In the rows, 128 means zero.
Known rows, with every step that occurs:
A -> J -> E: [138 110 111  93 127  96 101 117  81 161 122 156 122 149 117 152 150 110
 121 145 177 118 128 115 162 134 134 149 162 105 120 127 140 128 102 148
 106 109 175 116 189 157 102]
J -> E -> B: [143 130  87  83 107 131  56  94  86 138 145 139 143 139 105 131 153 118
 124 152 141 107 140 111 123 133 127 119 147 119 108 137 144 106  63 152
 158 110 141 113 155 147 108]
J -> C: [177  94 123 136 105  78  79 169  82 225 133 127 121  91 140 124 144 109
 121 148 146 130 104  98 118 126 143 136 125 116 109 127 128 107 144 145
 133 134 155 141 163 131 106]
J -> C -> Y: [193 100 152 109 107  85 107 181  78 221 116  99 136  98 155 107 120 118
 138 147 134 163  84 105 108 125 147 135 135 143 139 127 118 116 139 142
 150 139 148 121 150 128 105]
X -> J -> E -> S: [126 133  91 102 162 127 116  89 107 161 125 154 154 182  91 129 147 124
 132 144 181 135 114 148 219 128 138  93 133 108 136 128 136 100  97 138
 187 128 180 166 155 147  95]
V -> Y -> C: [118  96 106 117 143 127 104 130 103 147 101  79 103  99 124 106 104 135
 116 159 169 115 129  64 139 130 145 126 163 132 148 137 141  49  92 128
 129 136 153 148 155 117 122]
E -> B: [160 111 118 110 124 135  74 127  75 143 148 104 109 132 123 125 161 119
 117 149 148  88 112 110 113 138 148 130 139 120 122 142 121  99 108 144
 162 138 129 134 168 138 123]
X -> J -> C -> Y: [182  98 151 105 126 107 140 148  81 252 116 109 154  97 134  88 126 129
 144 134 157 169  54 132 170 120 150 145 138 135 133 129 110 123 159 146
 175 149 182 127 151 137 105]
D -> S -> X -> J -> A: [ 82 116 168 161 163 174 125 136 123  68 157 190  94 156 134 127 104 147
 112 138 172 118 110 174 203 125 162 141 132 150 139 116  94  93 126 123
 142 121  74 129 114 100  92]
X -> S -> D: [ 95  95 142 122 149 102 117 116  98 170 125 143 103 172 126 120 103 117
  97 157 195  91 125 186 111 147 151 107 114 102 131 121 133  97  89 131
 146 142 104 110 146 131 106]
A -> Y -> V: [205  74 129  89 154 107 101 141 100 142 133 149 105  83 130 135 100  76
  97 149 138 119  93 159 110 151 133 141 118 140 157 128 141  40 180 124
 108 162 116 139 188 107 104]
D -> S -> E: [131 106 143 115 123 145 164 142 119 127 150 177 134 157 120 136 108 141
 122 158 148 146 116 143 120 140 148 107 150 142 126 120 112 104 119 141
  92 124 114 100 165 103 114]
A -> J -> C: [169  84 123 126 119  50 104 179  69 200 138 130 103 101 137 138 173 109
 119 138 157 124 102  90 147 136 149 163 140 113 102 133 120 132 133 143
 103 127 167 126 196 159 113]
S -> X -> J: [111 120 164 137 166 171  80 109 113 153 139 144 116 137 126 120 144 136
 108 143 211 126  64 161 181 137 149 131 149 128 150 113 106 112 168 133
 145 143 142 130 178 124  95]
Y -> C: [102 107 134  94 129 138 103 147  82 164 114  79 104  99 126 115 115 117
 124 159 163 109 109 109 115 134 155 132 173 120 134 124 135  77 120 131
 108 134 122 174 180 122 110]
D -> S -> X: [ 96 115 169 153 146 162  97 164 129 101 148 171 102 143 144 134 107 136
 102 161 163 108  91 159 140 147 151 115 145 152 162 111 107  85  95 125
  97 132  79 121 167  86 100]
C -> J: [139 114 128 136 117 135 153 131 107 164 134 111  93 120 128 129  99 125
 135 157 153 121 104 102 104 131 139 111 149 124 141 137 138 108 177 132
 144 136 134 181 155 124 129]
A -> J -> X -> S -> D: [ 82  88 168 134 169  85 120 111  85 115 128 186 117 171 144 153 137 100
  95 145 207  71 140 189 155 144 172 130 137 120 144 111 139 123 102 119
 123 124 100 126 170 179 107]
E -> B -> X -> J: [133 114 117 113 113 150 100  83  90 126 137 126 167 167  98 116 185 139
 108 140 168 103  77 143 185 138 145 117 140 126 117 127 122 124 109 135
 164 130 183 147 147 155 120]
V -> Y -> C -> J: [107 103  89 129 139 141 176 121 132 135 116  71  98  98 111 103  81 158
 132 166 158 137 128  47 123 128 144 114 176 138 151 143 148  65 125 124
 143 131 144 164 131 125 152]
D -> S -> X -> J: [ 94 109 164 141 165 179 130 134 132 123 151 173 122 160 124 116 122 156
 111 148 193 120  64 182 195 142 153 119 152 139 156 108  97  91 122 135
  99 138 114 122 148  97 100]
B -> X -> S: [116  82 148 108  98 137 142 109 100 148 113 133 136 178 127 120 115 125
  90 158 186 103 105 148 114 149 138 118 100 115 154 116 127 128 129 113
 137 120 156 147 164 134 100]
A -> J -> X: [144 103 151 140 152 110  93 138  79 117 119 151 113 143 152 164 165  92
 110 144 172  90 117 108 152 130 162 156 172 136 144 119 131 121 153 129
  96 126 121 178 199 157 111]
A -> Y: [169  89 136 100 143 102  80 122  91 169 133 138 102  83 131 137 104  83
 112 150 171 118 117 136 114 133 140 146 132 119 142 130 129  66 136 130
 116 150 154 174 196 113 109]
D -> S: [130  96 137 126 137 133 150 162 101 141 133 153 103 148 133 128 110 124
 110 159 145 111 106 148 134 140 146 125 140 133 144 127 115  70  99 130
  94 142 105 168 159  99 114]
X -> J -> E: [141 126 112  90 132 137 109  79  96 192 125 156 150 142 100 125 124 125
 131 140 183 143 109 152 177 130 126 126 148 107 118 124 141 123 115 144
 139 128 181 148 164 139  96]
S -> E -> B -> X -> J -> A: [132 132 135 112 103 179 123  63  96  58 157 157 180 185  98 136 153 146
 118 134 159 136 129 144 187 117 155 119 119 135  77 121 118 146 127 141
 192  93 165 104 120 161 116]
J -> E: [144 123 123  97 116 130  84 105  94 175 118 144 132 134 117 138 116 110
 131 151 161 118 133 126 116 133 122 129 154 113 131 127 146 104 116 143
 127 120 147 142 174 123  95]
E -> B -> X: [130 115 125 123 101 133  73 122  80 109 132 116 148 165 115 130 166 125
 102 155 140  89 103 109 117 141 142 118 139 139 122 128 129 113  99 133
 146 119 143 148 158 140 121]
S -> E -> B -> F: [148 116 157 110  94 135 129 134  91 142 150 113 152 169 112 129 111 144
 127 154 173 118 121 117  80 152 141 130 130 143 104 132 127 126 142 154
 164 110 213  84 183 160 132]
X -> S: [138  85 135 100 131 127 135 110  88 179 123 142  96 131 128 114 120 112
 107 155 188 105 111 158 111 142 146 127 104 104 148 131 121 119 141 127
 146 136 131 153 169 129  98]

Rows:
[191  91 151 108 119  56 127 190  58 205 118  92 127 110 158 120 154 105
 133 140 155 149  67  94 143 129 154 155 147 133 137 133 114 141 128 141
 130 123 160 104 174 157 112] : A -> J -> C -> Y
[162 124 126 101 115 152  86 107  95 123 161 130 141 143 110 136 160 137
 126 149 154 120 124 107  97 135 149 113 142 126 102 128 120 115 131 155
 158 116 141  80 175 138 120] : S -> E -> B
[103 113  89 141 131 147 166 118 124  84 126  73  68  90 121 111  70 143
 145 158 138 135 172  65 141 109 153 135 154 140 134 148 148  71 136 119
 172 114 115 166  96 131 143] : V -> Y -> C -> J -> A
[145 114 180 125 137 137  85 149 103 199 134 123 152 107 150  94 120 145
 133 137 177 167  33 144 174 129 152 116 147 156 150 108 100 137 162 134
 165 138 153  81 150 130  97] : S -> X -> J -> C -> Y
[ 72 107 164 157 143 129 168  93 124 111 141 158 121 166 131 133  74 117
 115 161 173 106 133 179  98 135 165  77 137 129 153 121 161 102 153 112
 157 129  69 172 120 152 124] : C -> J -> X -> S -> D
[103 111 107 148 146 159 162 113 128  95 114 103 123  97 125 124  80 144
 131 163 152 126 133  56 126 117 155 110 187 158 172 134 163  60 152 111
 126 125 127 180 123 143 148] : V -> Y -> C -> J -> X
[125  90 143  82 132 117  91 133  70 107 129  97  76  59 131 126  77  88
 124 150 151 122 167 126 142 109 156 156 143 116 128 122 138  55 102 120
 123 128 113 194 150 115 111] : J -> A -> Y -> C
[ 81 107 177 139 161 114  94 103 103 123 121 169 132 167 141 137  95 105
 104 154 181  78 139 184 113 138 161 100 123 130 145 112 149  92 114 122
 139 130  83 148 150 152 101] : J -> X -> S -> D
[110  95 130  74 153 117 120  91  79 131 132 103 102  65 110 109  94 108
 136 136 187 136 145 154 202 107 162 150 142 117 115 119 133  63 127 124
 127 139 149 201 152 131 108] : X -> J -> A -> Y -> C
[148  98 129  78 106 160 138  78  95 130 161 147 142 160 108 116 151 140
 108 151 186 118 124 150  95 147 154 102 109 107 119 127 116 135 113 143
 171 108 147  54 159 153 115] : X -> S -> E -> B
[126  91 147  86  89 141 188  99  91 146 158 121 144 174 107 116 112 146
 108 158 196 115 118 155  72 159 145 125  86 126 119 131 129 154 134 141
 178 103 202  68 163 173 125] : X -> S -> E -> B -> F
[232  84 136 102 118  94 119 194  89 191 118 125 145  97 155 108 104  98
 120 148 102 160  58 116  88 141 143 141 131 166 159 131 132  85 196 133
 141 150 117  66 140 126  99] : J -> C -> Y -> V
[113 120 147 141 184 128  64  96 113  63 149 169  99 135 116 139 127 106
 113 133 192 128 121 153 236 117 159 120  90 125 153 123 105  74 139 111
 209 132 110 157 135 121  96] : E -> S -> X -> J -> A -> Y
[ 99 119 120 165 179  95  63 149  97 118 119 138 114 192 124 142 128 100
 118 159 158  90 123 129 154 141 157  80 129 119 144 128 134  60  76 128
 183 145 107 152 141 125 117] : E -> S -> D
[142  99 148  84 114 149 167  96 114 163 138 159 125 151 117 126 115 131
 118 154 197 138 121 138  89 142 147 107 109 103 129 118 122 144 157 139
 141 119 144  89 182 134 102] : X -> S -> E
[ 86 117 139 129 136 160 160 128 105  99 122  87 117 103 135 127  92 126
 145 163 143 124 122  96 105 116 168 110 197 148 154 116 156  90 175 116
 117 126  78 228 147 137 134] : Y -> C -> J -> X
[108  99 152 128 122 169 190  98 112 135 133 151 118 121 135 126 105 123
 119 156 176 113 121 148  87 131 159 102 133 125 176 122 147 121 195 110
 153 121  91 204 141 150 120] : C -> J -> X -> S
[124 102 141 113  99 126 187 154 113 116 167 139 150 187 107 131 101 147
 120 159 145 117 106 149 104 157 148 131 133 158 115 131 116 114  96 144
 127 106 177  81 149 142 134] : D -> S -> E -> B -> F
[127 125 142 105 112 169 122  65 106 108 153 144 200 186  86 127 180 160
 111 141 171 139  89 142 175 138 147  94 140 131 103 120 120 147 131 144
 153 114 195  80 154 163 120] : S -> E -> B -> X -> J
[131 115 117 105 123 153 141 132 117  97 174 170 143 168 110 132 147 150
 117 156 134 118 110 131 121 146 150 104 144 142 113 127 110 107  66 150
 116 115 116  74 150 120 128] : D -> S -> E -> B
[ 83 109  93  81  72 158 188  52 110  88 151 144 172 170  92 117 127 161
 116 159 158 115 126 144 103 138 131  82 122 114 135 124 160 150  86 122
 164  85 146 108 109 174 125] : C -> J -> E -> B -> X -> S
[125  99 136  88 136 138 156  77  92  76 163 174 153 175 124 153 194 129
 106 142 200  97 131 145 135 136 172 114 136 125 130 115 122 170 120 136
 141  86 125  74 185 203 115] : A -> J -> X -> S -> E -> B
[112 101 165 129 173 147 121 116 129  70 170 206  95 109 122 132  86 129
 111 138 185 131 111 188 213 122 156 145 117 146 142 112 103  72 112 114
 115 132  90 136 122  94  96] : D -> S -> X -> J -> A -> Y
[122  85 145  66 142 105  93 125  77 158 122  94 104  72 123 116  98 100
 121 157 170 120 126 128 130 127 147 136 160 117 143 119 137  51 101 129
  92 146 148 186 194 108 117] : A -> Y -> C
[111 128 146 158 191 163  88 124 117 114 134 155 121 177 114 124 161 135
 107 147 201 111  68 152 214 141 155  91 131 132 169 119 103  92 145 121
 192 140 136 151 154 118 103] : E -> S -> X -> J
[ 11 105 155 123 148 142 179 107 114  89 127 115 132 151 126 121  56 139
 127 166 176 106 140 167 104 127 177  74 169 133 154 106 168  85 134 107
 119 126  54 173 113 155 135] : Y -> C -> J -> X -> S -> D
[134 120 131 149 109 146 145 132  94  99 140 108  66 123 131 134  75 114
 141 148 137 130 146 104 112 114 151 136 133 129 123 141 133  98 184 127
 176 120  81 197 115 131 123] : C -> J -> A
[ 77 146 101 129 183 102  86  83 118 142 120 166 163 212  89 134 126 124
 130 148 179 121 134 182 228 134 141  75 135 108 118 124 149  92  58 142
 189 137 158 123 129 147 108] : X -> J -> E -> S -> D
[112 128 160 150 154 168  81 114 104 102 143 157  94 138 130 127 119 129
 117 134 189 120 114 157 192 120 152 149 130 137 126 119 109 114 175 128
 177 125 105 148 142 117  90] : S -> X -> J -> A
[128 111 115  96  95  79 123 132  66 139 146 127 145 171 110 147 149 125
 122 145 178  91 124 135 137 149 135 164 142 127 113 137 148 147  88 151
 138  90 229  80 172 189 122] : A -> J -> E -> B -> F
[127  82 157 110 144 111 150 116  80 130 124 159 108 147 140 147 160  98
  98 147 209  90 123 153 145 137 166 143 133 120 150 116 131 146 138 117
 119 114 116 150 194 176 104] : A -> J -> X -> S
[126  95 157 115 132 140 131  99  92 149 122 161 125 149 145 134 121 111
 100 156 183  92 119 150 105 133 156 124 117 123 165 116 134 115 158 118
 136 129  94 175 168 144  94] : J -> X -> S
[136 124 159 144 163 128  92 164 110 164 129 124 157 145 140 101 150 142
 135 140 171 160  39 124 214 130 157  91 123 147 168 115  95 115 140 126
 214 135 156  92 140 129  99] : E -> S -> X -> J -> C -> Y
[ 77 136  75  94 127 153 168 116 105 107 122  88 133 143  90 122  88 144
 156 171 135 136 140 106 137 125 147  68 174 118 155 123 161  86 100 122
 160 105 124 184 126 135 132] : Y -> C -> J -> E -> S
[122 106 169 101  97 150 168 100  95 110 150 147 177 185 122 134 119 138
 111 156 193  99 128 159  84 151 159 128 104 152 135 117 136 150 157 134
 168  95 176  97 166 186 117] : J -> X -> S -> E -> B -> F
